Every row comes from one small tree of marks. The marks that hang from a mark follow it in brackets, in the order of their numbers. Every link used is in the known rows. Which tree was each row made from?
Known rows:
q_72[q_144[q_340[q_532 q_569]] q_396]: [ 12.2 -11.1  33.7   6.7 -22.6   4.4  26.0  -4.5 -31.2  15.0   9.6  -9.2
  36.5  11.3 -16.5  -2.5  -6.2 -20.9 -14.5  -9.5  41.5  21.0  11.9]
q_144[q_72 q_340]: [ 23.1  23.5  34.8 -18.7 -18.8 -10.0  51.9   4.0 -27.4  12.1  11.6  -2.1
  48.5  10.4   3.0 -20.2 -11.9 -17.7  15.2 -24.2  41.6  23.3  18.8]
q_532[q_129]: [ -0.8  19.1  28.0 -24.2 -21.4  -7.3  36.6  14.8 -23.9  12.3  17.8  -3.5
  23.1   4.7 -19.8 -29.6 -20.9 -16.5  26.3 -16.5  -7.5  26.6  32.2]
q_578[q_532]: [  8.0  11.9  31.0 -15.7 -24.3 -13.0  38.1  13.2 -28.8   9.6  16.2 -11.0
  34.6   5.5 -21.7 -22.3 -26.3  -8.5  18.0 -21.7   8.1  16.5  26.7]
q_144[q_72]: [ 18.1  17.0  30.6 -22.5 -20.0  -3.2  49.9   3.2 -25.1  12.9  11.9  -7.1
  43.9   7.3  -8.4  -9.2 -12.9 -16.2  14.1 -17.5  26.4  24.4  19.9]
q_578[q_532[q_129]]: [ -2.0  15.6  34.2 -11.2 -21.6 -19.8  28.9  11.3 -26.6  15.2  13.2 -11.0
  19.5   8.3 -23.8 -35.3 -23.7  -9.3  25.8 -16.9  -6.4  18.8  23.3]
q_578[q_532[q_129 q_915]]: [ -7.2   7.5  31.8 -18.9 -14.6 -21.8  26.2  18.1 -30.8  -0.4  16.4 -14.7
  13.0  12.7 -21.8 -45.0 -16.1 -11.7  26.0  -8.8 -37.1  15.7  27.1]
q_340[q_144[q_72[q_396]]]: [ 27.1   7.2  24.9 -24.2 -17.9  -1.9  37.5  -7.6 -26.7   8.6   9.8  -7.9
  50.6  17.8 -12.2  -2.2  -9.0 -19.8  -4.3 -12.4  39.9  23.3   5.8]
q_72[q_396]: [ 14.8   9.8  24.7 -18.4 -22.5   2.2  48.3  15.1 -29.1  -0.8  24.7  -6.4
  51.4   8.6 -19.6 -19.8 -15.9 -16.8  -2.9 -19.2  16.1  25.6  24.7]
q_532[q_129 q_340]: [ -6.1  16.1  29.3 -19.8 -19.1 -16.0  27.2  13.1 -23.1  18.7  10.1  -8.3
   9.9   4.0 -18.2 -19.1 -18.0 -10.4  36.0 -17.1 -26.4  29.6  23.6]
q_532[q_129 q_340 q_915]: [-11.6   8.3  27.0 -28.0 -11.9 -18.3  24.4  19.6 -26.9   2.3  13.4 -11.3
   3.6   8.6 -16.7 -28.1 -10.3 -12.1  35.5  -8.9 -56.3  26.5  26.8]
q_578[q_532[q_129 q_340[q_144 q_569] q_915]]: [-15.1 -12.0  27.8 -25.7 -15.6 -35.4   3.0   1.8 -26.9  18.9  -8.5 -17.7
  -9.9  18.1 -23.9 -27.4 -17.4 -12.4  41.0  -5.0 -45.4  19.5  12.0]
q_915[q_532[q_129 q_578]]: [-15.0  22.9  36.5 -26.9 -18.6  -8.8  28.0   8.3 -23.9  17.5  16.0   4.9
   2.5  17.6 -12.5 -54.8 -15.9 -19.0  25.9 -11.4 -10.0  26.6  33.1]
q_915[q_532[q_129 q_340[q_569]]]: [ -9.4   0.0  34.5 -26.4 -22.1 -22.1  25.7   4.5 -21.5  34.5  -7.6  -6.4
  -4.3   8.4 -17.2 -19.8 -18.0 -11.5  38.0 -15.1 -12.9  34.9  18.9]
q_396[q_72[q_144[q_340[q_532]]]]: [  3.1  15.1  35.7   8.3 -16.5   4.6  24.1  -1.9 -32.7   7.2  12.3 -10.4
  27.1   5.1 -20.3   4.9 -25.9 -13.0   8.5 -13.0  23.0   9.1  24.1]
q_72[q_144[q_340[q_532[q_915] q_569]] q_396]: [  6.7 -19.4  31.3  -0.7 -15.4   3.0  23.8   2.1 -34.9  -1.0  12.8 -13.4
  30.2  15.6 -14.5 -11.5   1.7 -23.0 -14.0  -1.1  10.7  18.0  14.8]
q_532[q_340 q_578 q_915]: [-17.4  11.2  27.0 -27.6 -12.4 -10.1  28.6  18.9 -29.3  -5.4  22.5  -5.2
   9.1  16.1  -8.8 -42.9  -8.4 -16.9  27.8  -7.1 -51.4  22.4  33.0]
q_72[q_144[q_340] q_396]: [ 17.3  11.6  26.8  -8.0 -21.0   7.1  28.3   7.9 -30.7   5.7  31.1  -2.2
  51.6   9.8  -7.3 -11.0 -14.9 -12.4 -12.5 -22.9  42.4  17.4  20.6]
q_340[q_532[q_129] q_569]: [ -5.7  -4.1  34.7 -10.1 -23.2  -9.4  34.4   1.9 -24.1  21.8  -2.7 -10.6
   8.5   6.5 -29.3 -22.3 -11.2 -25.1  24.4  -3.8  -8.9  30.2  24.2]
q_915[q_532]: [ 10.3  12.4  30.3 -35.6 -23.3  -1.8  43.6  12.8 -25.8  14.9  13.7  -1.9
  27.7   4.4 -16.1 -12.1 -22.5 -12.4  17.2 -22.7  14.7  26.7  33.7]
q_340[q_144 q_532[q_129 q_578 q_915] q_569]: [-24.0  -9.6  30.3 -24.7 -13.3 -11.5  12.3  -3.6 -26.9   8.7  -1.2  -5.9
 -14.1  25.5 -24.3 -49.4  -2.3 -35.3  27.6  12.5 -43.2  22.7  26.6]
q_72[q_144]: [  6.3   9.8  22.6 -21.6 -23.7  11.2  23.4   8.6 -25.5  14.5  27.1  -5.6
  32.9   0.7 -18.2   2.2 -23.5  -9.4   7.0 -19.5  19.4  18.2  32.8]
q_340[q_144[q_72] q_532[q_578] q_569]: [ -0.5  -3.2  34.9 -15.3 -19.3  -5.8  26.8 -21.4 -24.2  24.0  -9.6  -5.7
  12.9  23.1 -13.4 -19.4  -2.1 -32.9  15.1   3.9  21.0  23.3  11.0]
q_340[q_144 q_532[q_578 q_915]]: [ -9.0   0.4  27.0 -30.3 -11.7   0.1  20.5   3.6 -30.3  -5.1  12.9  -5.6
   5.1  20.6 -20.7 -30.1  -4.5 -29.6  16.5   5.3 -33.9  16.9  32.9]

Which tree is each row?
[ 21.4  -6.0  24.9 -23.3 -22.2  -5.8  38.0 -12.4 -25.6  17.2  -1.2  -8.3
  47.0  19.8 -13.0  -5.6  -8.7 -24.4  -2.2 -10.0  45.2  26.4   3.2]
q_340[q_144[q_72[q_396]] q_569]
[-16.6   9.5  42.4  -1.0 -19.8 -15.9  31.8   0.3 -27.0  18.8   2.2   1.9
   3.5  19.9 -11.5 -61.1  -5.8 -32.9  25.7  -4.6  -3.4  26.7  25.6]
q_144[q_340[q_532[q_129 q_578] q_569]]
[-21.9   2.3  32.1 -34.0 -19.2 -22.5   4.9  -7.7 -20.1  36.3  -8.4   2.4
 -20.2  22.8 -13.6 -36.1 -16.8 -19.9  40.1  -7.5 -18.5  30.5  18.2]
q_915[q_532[q_129 q_340[q_144 q_569] q_578]]
[  1.7 -20.0  23.9 -33.4 -18.4  -4.1  27.0   0.9 -28.5   6.3  -3.6 -12.6
  11.0  11.7 -28.0  -5.5  -8.8 -29.2  19.3   1.1 -18.8  22.9  26.0]
q_340[q_144 q_532[q_915] q_569]
[ 28.9  18.5  34.8  -9.3 -16.8  -7.7  54.3   3.1 -30.7   3.4  15.6  -4.3
  62.3  16.9   1.9 -22.3  -4.3 -18.8  -5.7 -20.8  50.2  24.2   8.3]
q_144[q_72[q_396] q_340]
[ 16.2   0.3  34.7  -5.0 -12.7  -7.5  25.2 -17.1 -26.6  14.6  -3.8 -13.7
  24.5  20.3 -21.5  -2.3   3.2 -24.2   1.1   3.3  19.2  24.6  -2.2]
q_340[q_144[q_72[q_396]] q_532[q_129]]
[-12.3   4.8  32.5 -18.0 -12.6   0.6  34.5  12.8 -32.0 -10.7  20.1  -7.3
  11.2  16.7 -18.5 -40.8  -2.0 -27.1  14.0   4.0 -38.6  19.5  35.6]
q_340[q_532[q_578 q_915]]
[ 10.5 -16.7  23.9 -27.1 -12.1 -17.5  26.2  -7.2 -28.2   7.5  -5.5 -16.2
  27.3  23.7 -10.3  -4.0   0.9 -20.5   7.6  -2.2  -4.2  26.3  -2.8]
q_532[q_340[q_144[q_72[q_396]] q_569] q_915]
[  3.6  24.9  29.1  -5.6 -19.4   2.6  27.3   6.1 -30.7   6.6  21.8  -4.4
  37.3   5.8 -12.4  -8.4 -34.9  -8.8  12.2 -24.0  29.9   9.0  29.0]
q_396[q_72[q_144[q_340]]]
[ 23.5  -5.0  41.3   6.0 -18.5 -10.6  51.8 -10.2 -31.0  12.9  -5.4 -10.6
  47.2  18.2  -6.8 -14.6   4.5 -27.6  -7.7  -7.9  49.3  27.7  -0.5]
q_144[q_72[q_396] q_340[q_532 q_569]]
[ -0.5  -3.1  35.4 -11.3 -18.6 -36.8   8.5 -18.0 -21.9  39.2 -20.1 -16.9
   2.0  19.3 -15.4 -12.4 -15.5 -10.6  36.6  -8.9   4.2  22.2  -6.3]
q_578[q_532[q_129 q_340[q_144[q_72] q_569]]]
[-17.6  15.5  32.4 -34.4 -14.6 -18.3   4.7  -2.4 -21.5  28.3   2.5   2.5
 -16.4  21.2 -12.1 -32.6 -16.4 -14.8  38.2  -9.2 -23.7  26.8  21.8]
q_915[q_532[q_129 q_340[q_144] q_578]]
[ -8.0  16.0  45.7  -2.7  -4.3 -16.6  31.4  -1.6 -31.7   0.0   7.4  -5.3
   6.9  27.6   0.9 -58.6  12.3 -30.0  20.1   6.6 -20.0  20.0  15.7]
q_144[q_72 q_340[q_532[q_129 q_578 q_915]]]
[-25.4   6.8  37.6 -21.3 -20.1 -22.7  20.3   2.3 -21.6  31.3  -2.4   0.0
 -14.8  18.9 -11.3 -49.2 -13.8 -17.5  38.0  -8.9 -23.1  32.9  21.6]
q_915[q_532[q_129 q_340[q_569] q_578]]
[ 22.9   1.1  39.4  -1.8  -6.9  -7.6  48.6   1.6 -36.4 -11.7   8.9 -14.4
  45.0  20.7  -4.1 -18.9  12.6 -24.7  -8.6  -1.5  13.7  20.7   5.2]
q_144[q_72[q_396] q_340[q_532[q_915]]]
[ 24.0   5.1  34.6  -8.0 -21.4 -12.4  54.8  -2.5 -29.1  11.9   5.0  -4.4
  58.3  18.5   1.2 -27.4  -4.5 -23.8  -3.6 -18.5  55.0  27.7   4.5]
q_144[q_72[q_396] q_340[q_569]]
[  7.3  11.3  34.9 -32.4 -12.8 -22.0  13.8 -13.3 -20.4  35.9 -11.8  -7.3
  -0.7  15.8  -8.1   3.2 -10.8  -9.7  35.2 -10.9   5.9  29.0   4.1]
q_915[q_532[q_129 q_340[q_144[q_72]]]]
[ 21.3 -16.4  31.5  -9.9 -19.4  -4.2  35.2 -20.4 -27.1  17.8 -11.2 -14.8
  36.0  19.5 -20.8   7.1   0.3 -28.4  -5.4   0.5  39.6  26.6  -2.8]
q_340[q_144[q_72[q_396]] q_532 q_569]
[ -2.8  11.5  24.0 -32.5 -17.8 -16.6  11.9   3.7 -21.3  24.1   4.1  -6.0
   4.2   8.5 -20.9  -6.9 -21.2 -12.3  39.2 -15.5 -21.2  27.4  20.9]
q_532[q_129 q_340[q_144]]
[ -8.9  -9.9  34.8  -6.3 -14.1  -6.4  12.0   1.6 -29.8  13.7   5.8 -10.6
   2.8  12.1 -16.1 -22.1  -3.5 -23.1  16.3   1.2 -12.6  19.0  22.6]
q_72[q_144[q_340[q_532[q_129 q_915] q_569]]]
[  2.2  13.7  42.5  -7.6  -6.9  -9.8  40.3   0.2 -33.3  -5.7  10.3  -5.0
  22.0  24.6   2.7 -45.7   9.9 -29.5  12.3   1.6  -4.6  17.9  19.0]
q_144[q_72 q_340[q_532[q_578 q_915]]]
[ -8.8  15.1  23.8 -32.1 -18.5  -9.2  16.5   3.4 -23.8  15.4  13.0   0.7
   9.5  16.0 -12.6 -22.5 -19.6 -17.5  30.4 -14.0 -15.9  23.1  26.8]
q_532[q_340[q_144] q_578]
[-12.2  -0.7  29.0 -38.4 -22.2 -15.3  14.3  -5.7 -22.2  31.3  -5.0   2.3
  -5.5  20.1 -12.0 -23.5 -19.1 -18.9  31.6 -12.5  -3.5  28.5  21.2]
q_915[q_532[q_340[q_144 q_569] q_578]]
[ 16.0  -8.8  25.8 -19.6 -19.1 -15.7  28.7 -14.1 -24.7  22.2  -8.5 -12.3
  33.7  19.1 -11.4   4.5  -6.7 -17.9   7.8 -10.4  26.0  29.4  -5.4]
q_532[q_340[q_144[q_72[q_396]] q_569]]
[-13.6  -8.4  21.6 -38.7 -15.4 -22.6  10.7   5.0 -23.7  16.9  -3.8 -10.4
  -6.0  14.7 -20.3 -21.6 -14.1 -19.8  41.1  -4.9 -47.2  27.7  20.5]
q_532[q_129 q_340[q_144 q_569] q_915]
[ -4.3  14.1  32.4 -10.4 -10.5 -18.6  12.8 -13.4 -24.4  16.8   5.3  -4.9
  12.9  30.8  -6.1 -33.8  -0.1 -19.9  14.6  -0.9  -3.4  25.7  -2.3]
q_532[q_129 q_340[q_144[q_72[q_396]]] q_578]
[-14.1   7.3  21.6 -39.6 -11.7 -11.3  14.2   9.8 -27.5  -0.1  16.0  -3.5
   3.6  20.3 -11.3 -32.0 -11.3 -19.4  30.6  -5.5 -46.0  19.9  29.3]
q_532[q_340[q_144] q_578 q_915]
[  6.5  -5.6  33.8  -2.8 -24.0   2.8  23.6  -3.0 -28.0  23.1   5.2  -6.8
  23.4   4.4 -14.6   0.5 -13.6 -20.0   6.3 -12.7  32.9  20.0  22.9]
q_72[q_144[q_340[q_532 q_569]]]
[-21.8  18.8  28.9 -27.4 -12.2  -9.6  28.9  18.5 -28.1  -5.6  26.7  -0.9
   6.6  19.9 -12.6 -68.6  -8.6 -24.6  26.6  -2.6 -47.6  21.6  38.3]
q_532[q_129 q_578 q_915]
